Each row comes from the steps of one path. Every step used is in the known rows, and no mark comes twice. Write the path behind each row, first mark first.
Known rows
H-W-N-G-F: | +2.96 | -0.52 | +0.79 | +0.55 | -1.51 | -0.17 | +0.30 | -4.00 | +0.88 | -2.09 | +1.81 | +1.54 | +0.31 | -1.10 | -0.94 | +1.46 | +0.70 | -2.59 |
W-N-G: | +0.71 | -0.46 | +0.91 | +1.03 | -1.00 | -0.90 | +1.07 | -3.42 | +0.49 | -3.39 | -0.65 | +2.28 | -1.31 | +1.18 | -2.54 | -1.05 | +1.49 | -3.51 |
F-W-P: | +0.90 | +1.37 | -0.88 | -1.20 | +4.60 | -0.88 | -3.84 | -2.12 | +0.88 | -3.74 | -0.08 | -0.89 | -0.44 | +1.06 | +2.05 | +1.51 | +0.97 | +0.14 |
W-P-H-G-F: | +2.96 | -2.39 | -0.41 | +0.38 | -0.15 | +4.81 | -0.11 | -2.69 | +1.89 | -0.79 | +4.43 | +2.25 | +0.91 | -1.62 | -0.17 | +3.77 | +0.19 | -0.83 |
W-P-G: | +0.99 | -1.86 | +0.52 | -0.20 | +2.71 | +0.94 | -0.60 | +0.04 | -3.33 | -0.66 | -1.03 | +1.26 | -0.65 | +0.51 | -0.22 | -3.62 | +1.59 | -0.91 |
G-D: | +1.51 | +2.90 | -0.48 | -1.01 | -0.52 | +0.54 | -1.92 | -2.19 | -0.40 | -1.24 | +1.15 | +1.65 | +1.13 | -1.47 | -0.73 | -3.96 | -0.84 | -3.19 |
H-W-N-G: | +0.92 | +0.57 | +0.74 | -0.20 | -0.43 | -2.56 | +1.82 | -3.11 | +0.40 | -1.94 | +0.05 | +1.35 | -2.36 | +0.42 | -1.44 | -0.64 | +0.98 | -2.84 |
H-G: | +0.69 | -0.86 | -0.43 | -0.39 | +0.34 | +3.27 | -1.12 | -2.86 | +2.11 | -0.12 | +3.09 | +2.79 | -2.30 | +0.09 | -2.10 | +0.27 | -1.06 | -2.59 |
N-G-W-P-F: | +5.19 | -0.82 | +1.34 | -2.20 | +2.39 | -0.82 | -2.47 | -0.23 | +0.15 | +0.73 | +1.24 | -0.01 | -1.08 | -1.94 | +0.78 | +0.67 | +2.17 | +2.05 |
P-G-F: | +2.67 | -1.84 | +0.09 | +0.29 | -0.79 | +2.79 | -0.49 | -1.80 | -1.48 | -1.13 | +0.68 | +2.09 | +1.85 | -1.91 | -1.71 | -2.36 | +0.70 | -2.78 |
H-G-W-P: | +3.34 | -0.81 | +0.56 | -1.28 | +3.08 | +0.53 | -2.30 | -1.62 | -0.09 | -0.64 | +3.23 | +1.07 | -1.37 | +1.14 | +2.31 | +1.12 | +0.25 | +1.82 |
H-W-N: | +1.74 | +0.82 | -1.18 | -0.14 | +0.68 | -2.69 | +1.28 | -2.05 | +1.17 | -3.22 | +1.78 | +2.32 | -1.58 | -1.54 | -1.76 | +0.25 | -0.50 | -2.06 |
F-W-N-G: | +0.58 | +1.14 | -0.32 | -0.21 | +0.18 | -1.70 | +0.04 | -3.74 | +1.98 | -3.98 | -2.19 | +1.01 | -1.06 | +2.03 | -2.00 | +0.25 | +1.71 | -3.64 |
P-N-G: | +1.35 | +0.45 | -0.04 | -0.33 | -0.51 | +0.85 | +1.41 | -3.97 | -0.82 | -1.19 | -2.15 | -0.08 | -1.91 | -0.34 | -1.21 | -3.63 | +1.78 | -2.95 |
F-W-P-G-D: | +1.75 | +2.69 | -0.96 | -2.17 | +2.11 | +0.33 | -2.52 | -0.80 | -1.80 | -0.01 | -2.50 | +0.50 | +1.15 | +0.79 | +0.83 | -3.64 | +0.46 | -2.30 |
N-G: | -0.11 | -0.01 | +1.56 | -0.24 | -0.44 | +0.14 | +0.13 | -2.98 | -0.65 | -1.74 | -0.06 | +0.71 | -1.64 | +0.51 | -1.20 | -2.90 | +1.41 | -2.96 |
G-W-P: | +3.15 | -0.35 | +0.66 | -1.05 | +3.13 | -1.15 | -2.06 | -1.01 | -1.65 | -2.55 | +2.38 | +0.28 | -0.23 | +0.12 | +2.73 | -0.66 | +1.00 | +2.07 |
W-N-G-F: | +2.66 | -1.33 | +0.95 | +1.65 | -2.13 | +1.09 | -0.29 | -4.34 | +1.14 | -3.17 | +1.11 | +2.23 | +1.35 | -0.58 | -1.75 | +1.10 | +1.09 | -3.03 |

Which path is each row?
| +2.51 | +2.15 | -2.23 | -2.97 | +2.65 | -0.53 | -3.44 | -1.26 | +3.40 | -2.09 | -0.75 | -0.28 | -0.51 | -2.40 | -1.50 | +0.91 | +0.82 | -1.40 | | P-F-W
| +3.94 | +0.77 | -2.61 | -1.02 | +3.00 | +2.62 | -2.30 | -4.26 | +1.97 | -1.49 | -1.05 | -0.90 | -0.74 | -0.43 | +1.23 | +2.47 | +0.77 | -0.51 | | H-G-F-W-P-N
| +1.75 | +1.50 | -0.73 | -1.46 | +0.21 | +3.13 | -0.23 | -1.61 | +1.02 | +0.74 | +2.41 | +2.23 | +0.16 | -0.43 | +0.06 | +0.02 | -0.81 | -1.97 | | W-P-H-G-D
| +0.85 | -0.14 | -0.73 | -1.50 | +3.78 | +0.33 | -1.72 | -0.30 | -1.98 | -1.49 | -2.56 | +0.02 | -0.53 | +1.34 | +0.49 | -2.32 | +1.77 | -1.03 | | F-W-P-G
| +1.26 | -0.86 | +0.28 | -1.49 | +3.23 | -0.67 | -0.04 | +0.36 | -3.49 | +0.66 | -0.25 | +0.33 | -1.86 | -0.11 | +0.91 | -3.12 | +1.00 | -0.39 | | H-W-P-G
| +0.87 | -0.58 | -1.72 | -1.53 | +2.38 | +3.15 | +0.30 | -1.69 | +2.87 | -1.02 | +2.42 | +1.18 | -1.60 | +0.37 | +0.04 | +3.22 | +0.39 | -0.69 | | F-W-P-H-G
| +2.34 | +4.12 | -0.87 | -2.20 | +1.03 | +0.03 | -1.89 | -3.85 | -0.18 | -0.36 | -3.26 | -1.18 | +0.09 | +0.88 | +1.38 | -2.41 | +1.03 | -2.52 | | F-W-P-N-G-D
| +0.72 | +0.58 | -1.90 | -1.36 | +3.10 | +0.19 | +0.89 | -0.67 | +0.56 | -4.15 | +0.95 | -0.42 | +0.38 | -0.94 | +1.04 | +1.19 | +1.99 | +0.14 | | F-W-P-H
| +1.67 | +1.97 | -0.84 | -1.42 | +0.56 | +0.47 | -2.69 | -4.22 | +2.16 | -3.26 | -0.56 | -0.79 | +0.92 | +0.08 | +0.02 | +1.19 | +1.16 | -2.72 | | N-G-F-W
| +1.41 | +0.47 | +0.38 | -1.40 | +4.03 | -1.80 | -1.62 | -1.24 | -1.17 | -1.09 | +2.79 | -0.61 | -2.07 | -0.89 | +2.64 | +0.48 | +0.18 | +1.24 | | H-W-P
| +2.50 | +1.13 | -2.33 | +0.50 | +0.60 | -0.65 | -1.61 | -3.76 | +3.51 | -5.86 | -0.23 | +2.07 | +1.55 | -0.42 | -1.98 | +3.03 | +0.48 | -3.10 | | G-F-W-N
| +3.37 | +0.11 | -0.83 | +0.13 | -0.07 | -2.00 | +0.80 | -2.02 | +0.76 | -4.81 | +1.47 | +3.25 | +0.35 | -0.52 | -1.69 | -0.81 | +0.61 | -1.18 | | G-W-N
| +3.07 | +1.05 | -1.60 | -1.27 | +3.30 | -0.59 | +0.03 | -2.59 | -1.19 | -0.80 | -0.16 | -1.31 | -2.28 | -2.13 | +1.79 | -1.10 | +0.76 | +0.60 | | H-W-P-N
| +3.44 | -0.81 | -1.62 | -0.19 | -0.53 | +0.20 | +2.71 | -1.61 | +2.27 | -3.27 | +2.57 | +4.05 | -0.38 | -0.35 | -2.16 | +1.24 | +0.36 | -1.24 | | P-H-G-W-N
| +2.82 | -0.38 | +1.79 | -1.04 | +2.45 | -1.43 | -1.44 | -1.78 | -2.02 | -1.77 | +1.23 | -0.36 | -0.88 | +1.49 | +2.86 | -0.98 | +1.91 | +1.69 | | N-G-W-P
| +2.59 | +1.65 | -2.58 | -1.23 | +3.86 | +0.30 | -1.75 | -3.26 | +0.45 | -2.92 | -2.30 | -1.55 | -1.04 | -0.53 | +1.34 | -0.22 | +1.56 | -0.21 | | F-W-P-N
| +2.35 | -0.78 | -0.62 | -1.20 | +1.89 | +0.08 | +2.43 | +0.31 | -1.44 | -3.27 | +2.82 | +0.63 | +0.57 | -1.71 | +1.66 | -0.43 | +1.99 | +1.70 | | G-W-P-H
| +2.95 | -2.36 | +0.54 | +0.54 | +0.82 | +2.62 | -1.53 | -1.64 | -1.98 | -0.96 | +0.84 | +1.43 | +1.75 | -1.06 | -0.12 | -0.86 | +1.18 | -1.01 | | W-P-G-F
| +5.32 | -0.78 | +0.56 | -2.36 | +2.94 | -0.58 | -2.88 | +0.33 | +0.42 | +0.07 | +2.06 | +0.59 | -0.59 | -2.92 | +0.61 | +0.93 | +1.37 | +2.44 | | G-W-P-F
| +2.67 | +3.58 | +0.01 | -2.11 | +0.44 | -0.64 | -0.53 | -3.29 | -1.56 | +1.52 | -1.54 | -0.95 | -1.13 | -0.37 | +1.68 | -3.11 | +0.38 | -1.76 | | H-W-P-N-G-D
| +4.01 | -0.25 | +0.26 | -2.51 | +3.53 | -1.38 | -2.58 | +0.24 | +0.77 | +1.20 | +2.42 | -0.20 | -2.14 | -3.70 | +0.61 | +1.67 | +0.62 | +1.74 | | H-W-P-F
